Each row was made from one walk, in order. Every step used is in the known rows, and no mark comes twice. Write each row's walk.
Known rows
nule-pesez-dadid-lovufi-kuve-nunu: |  -5 |   2 |   8 |   2 |  -1 |  10 |  -1 | -12 |  -3 | -24 | -11 |   2 |   3 |  13 |  12 | -20 |  -4 | -44 |  20 | -75 |  24 |   9 |
veged-dadid-lovufi-kuve-nunu: | -28 |  35 | -32 |  -6 |   3 |  -8 | -20 | -14 | -13 |  12 | -19 |  10 |   7 |   9 |  10 |  23 | -49 | -10 |  -3 | -27 |  11 |  34 |
nule-pesez-dadid-veged-kuve-lovufi: |  -4 | -18 |   1 |   1 | -15 |  37 | -16 |   7 |  23 |  -6 |  11 | -14 | -10 |  -1 | -11 | -36 |  27 |  -3 |  -5 | -30 |  -9 |  -9 |
dadid-pesez-lovufi-kuve-nunu: |  -9 |  15 | -18 | -29 |  20 |  -4 |  16 | -14 | -13 |   1 |   2 |  -9 |  11 |  19 |  42 |   9 | -16 | -28 |  14 | -34 |  -8 |  11 |
veged-kuve: | -12 |   5 |   7 |  -4 |  -5 |  -7 |  11 |  33 |   7 |  26 |  -9 |  -1 |  -5 |  -4 |   6 |  22 |  -3 |  17 |  -5 |  10 | -25 |   5 |
nule-pesez-dadid: |  26 |   1 |  39 |  31 |  -3 |  18 |  18 |  12 |  13 | -11 |  -2 | -14 |  -9 | -15 |  -2 | -12 |  19 |   3 |   1 | -46 |  20 | -51 |
nunu-lovufi-pesez: |  13 |   6 |  18 |  19 |   5 |  -1 |   8 |  -6 |  -1 |  -4 |  -4 |  -5 |   9 | -18 |   2 |   6 |  -4 |   5 |   2 |  30 |  18 | -10 |
lovufi-pesez-dadid-veged-kuve-nunu: |   4 | -33 |  -3 | -11 | -13 | -13 |  -7 |   5 |   4 |   0 |  15 |  25 | -15 |  13 | -22 | -20 |  39 | -15 |  -3 |  14 | -22 |  10 |
pesez-dadid-veged-kuve: |   2 |  -8 |  -6 | -13 | -25 |   1 |   4 |  24 |   4 |   0 |  -3 |  -1 | -19 |   9 | -18 | -13 |  15 |  29 |  -4 |  10 | -20 | -16 |
nunu-lovufi-pesez-dadid-veged: |  27 |  -6 |   4 |  11 | -17 |   6 |   1 | -16 |  -4 | -29 |   2 |  -4 |  -5 |  -5 | -22 | -30 |  14 |  21 |   4 |  29 |  23 | -29 |
veged-dadid-pesez-lovufi: |  10 |  32 |  10 |   1 |  21 | -12 |  -1 | -10 |  -3 |  12 |   8 |   1 |  20 |   1 |  -3 |  31 |  -1 |  19 | -15 | -14 |  19 | -27 |
lovufi-pesez-dadid-veged-kuve: |  17 | -15 |  15 |   4 | -21 | -14 |  -4 |  22 |   2 |  -4 |   3 |  17 | -22 |   3 | -32 | -11 |  39 |  19 |   0 |  29 |  -5 |  -9 |
dadid-lovufi: |   0 |  -6 |  20 |  -4 |   8 | -11 |   0 |  16 | -20 |  -9 | -15 |  10 |   0 |  14 | -17 |  23 | -20 |  23 |  13 | -10 |   8 |  11 |
veged-dadid-pesez: |   7 |  42 |  12 |  25 |  14 |  10 | -19 |  -4 |   6 |  18 |   9 |  -6 |  10 | -13 |   5 |  33 |  -3 |   9 | -32 | -10 |  12 | -37 |
veged-kuve-lovufi-pesez: | -11 | -13 |  13 |   9 |  11 |  -7 | -14 |  16 |  16 |  20 |  12 |   8 |   2 | -12 |   0 |  15 |  20 | -16 |  -6 |  26 | -15 |  29 |
nunu-lovufi-pesez-dadid: |  24 |   4 |  25 |  27 |  -1 |  -4 |  13 | -19 |   8 | -22 |   5 |  -3 |  14 | -16 |  -5 | -13 |  20 |  -6 |   1 |  22 |  28 | -29 |
nule-pesez-lovufi: |  18 |  -7 |  27 |   0 |  10 |  -2 |  29 |  18 |  -5 |   1 | -11 | -12 |  -2 |  -3 |  -6 |   3 |  -3 |  25 |  18 | -40 |  18 | -21 |
nunu-lovufi-kuve: | -13 |  39 | -24 |   1 | -11 |  20 |  17 |  -6 |  -5 |   1 | -26 | -33 |   3 | -16 |  41 |   3 | -49 |  10 |   9 |   6 |   9 |  -5 |
kuve-nunu-lovufi-pesez-dadid: |  10 | -13 |   9 |  12 |   8 |  -3 |   9 | -35 |   9 | -18 |  15 |   7 |  21 |  -5 |   6 | -22 |  19 | -40 |  -3 |   7 |  10 |  -9 |

Which walk is each row?
| -24 | -16 | -27 | -22 |  -8 |  19 | -17 |  18 |   5 |  15 |   1 | -10 | -14 |   3 |  -3 |  -4 | -12 |  23 |  -6 |  14 | -34 |  23 |  dadid-veged-kuve-lovufi
|  -8 | -23 |  -7 |  -6 |  -4 |   3 | -25 |  17 |   4 |  12 |   8 |   6 | -16 |  -1 | -18 |  -1 |  13 |  12 |  -3 |  35 | -18 |  27 |  dadid-veged-kuve-lovufi-pesez
|  -1 |  59 | -13 |   0 |  10 |  -6 |  -1 | -11 |  -5 |  14 |  -8 | -13 |  14 |  -3 |  22 |  29 | -22 |  12 |  -5 | -19 |  25 | -17 |  veged-dadid-pesez-lovufi-kuve
|  -7 | -14 |   6 |   0 |  -2 | -13 |   2 | -24 |  22 |   0 |  18 |  14 |  28 |  -2 |   8 | -19 |  38 | -52 |  -8 |  17 | -10 |  14 |  veged-kuve-nunu-lovufi-pesez-dadid
|  21 | -23 |   4 |  14 |  -1 |  10 | -11 |  -5 |  -2 | -23 |  15 |   1 | -18 |  -2 | -25 | -23 |  19 |  11 |   0 |  16 |  10 | -14 |  kuve-lovufi-pesez-dadid-veged
| -23 | -23 | -32 | -33 | -12 |   5 |  -6 |  18 |  -4 |  21 |   1 |   4 | -19 |  15 |  -3 |  -3 | -10 |  11 |  -6 |   3 | -46 |  25 |  dadid-veged-kuve-nunu
|  11 |  16 |  28 |  25 |  11 | -29 | -25 |   2 | -12 |   5 |  -7 |  31 |   6 |  -6 | -41 |  36 |  -3 |  20 |  -7 |  10 |  40 |  10 |  veged-dadid-lovufi-pesez
| -33 |  -4 | -21 | -23 |   0 |   8 |   7 | -11 |  14 |  20 |   3 |  -6 |  25 |   1 |  27 |  -3 | -11 | -26 | -10 |   5 | -35 |  29 |  veged-kuve-nunu-lovufi
|   7 | -12 |  15 |  23 |  20 |   2 |  -6 |   4 |   2 |   3 |  10 |   0 |  -4 | -15 |   0 |  13 |   3 |  -4 |  -1 |  17 |   4 |   5 |  kuve-lovufi-pesez
|   0 | -12 |   0 |   5 |  11 |   0 |   3 | -22 |  -1 |  -2 |   8 |   2 |  15 |  -9 |  12 |  -4 |  -5 | -25 |  -2 |  15 |   0 |   9 |  kuve-nunu-lovufi-pesez
|  18 | -13 |  24 |  31 |  14 |   0 |   0 |  -9 |  11 | -16 |  17 |   2 |   2 | -13 |  -5 |  -7 |  28 | -17 |  -1 |   9 |  13 | -17 |  kuve-lovufi-pesez-dadid
| -30 | -16 | -43 | -38 | -16 |  17 |  -7 |  -9 |   2 |  12 |   0 |  -7 |   5 |  12 |   8 | -18 | -18 |  -1 |  -7 |  13 | -38 |  29 |  dadid-veged-kuve-nunu-lovufi
|  -2 |  22 | -15 | -18 |  -2 | -16 |  37 |  14 | -17 |   7 | -28 | -17 |  -8 |   3 |  24 |  15 | -41 |  31 |  26 |  -6 |   6 |   2 |  pesez-lovufi-kuve
|  11 |  -8 |  28 |   2 |   2 | -13 |   7 |   4 | -10 | -27 |  -6 |  12 |   5 |  16 | -22 |   5 |   5 |   9 |  11 | -17 |  18 |  -9 |  pesez-dadid-lovufi
| -14 |  42 | -30 | -14 |  17 |  -8 |  -3 | -28 |  -6 |  17 |   2 |  -5 |  20 |   7 |  32 |  19 | -25 | -21 |  -9 | -34 |   7 |   4 |  veged-dadid-pesez-lovufi-kuve-nunu
| -17 |  16 | -30 |  -8 |   1 |   8 |  14 |   4 | -10 |  13 | -16 | -14 | -13 |  -1 |  41 |   9 | -40 | -11 |   7 | -19 | -17 |  11 |  lovufi-kuve-nunu
|  34 | -14 |  16 |  16 | -13 |  -5 |   3 |  12 | -10 | -19 |   2 |   7 | -27 |  -1 | -33 | -14 |  22 |  29 |   5 |  19 |  15 | -34 |  lovufi-pesez-dadid-veged
| -14 | -18 | -19 | -15 | -15 |  17 | -11 |   5 |  13 |  -3 |  11 |  -8 |  -9 |   8 |  -9 | -22 |  13 |   8 |  -7 |   8 | -25 |   3 |  pesez-dadid-veged-kuve-lovufi
|  32 |  -5 |  37 |  32 |   2 | -15 |  16 |   9 |   1 | -13 |   5 |  10 |  -9 | -12 | -14 |   2 |  29 |   3 |   2 |  12 |  19 | -34 |  lovufi-pesez-dadid
| -23 |   7 | -22 | -21 |   5 |  -5 |  -1 |  -2 | -22 |  -3 | -20 |   4 |  -2 |  20 |  19 |  13 | -43 | -17 |  19 | -29 |  -4 |  42 |  dadid-lovufi-kuve-nunu
| -16 | -22 | -23 | -23 | -12 |   1 | -16 | -10 |   2 |  10 |   6 |  10 |   3 |   6 |  -6 | -17 |   6 | -10 |  -4 |  32 | -22 |  34 |  dadid-veged-kuve-nunu-lovufi-pesez
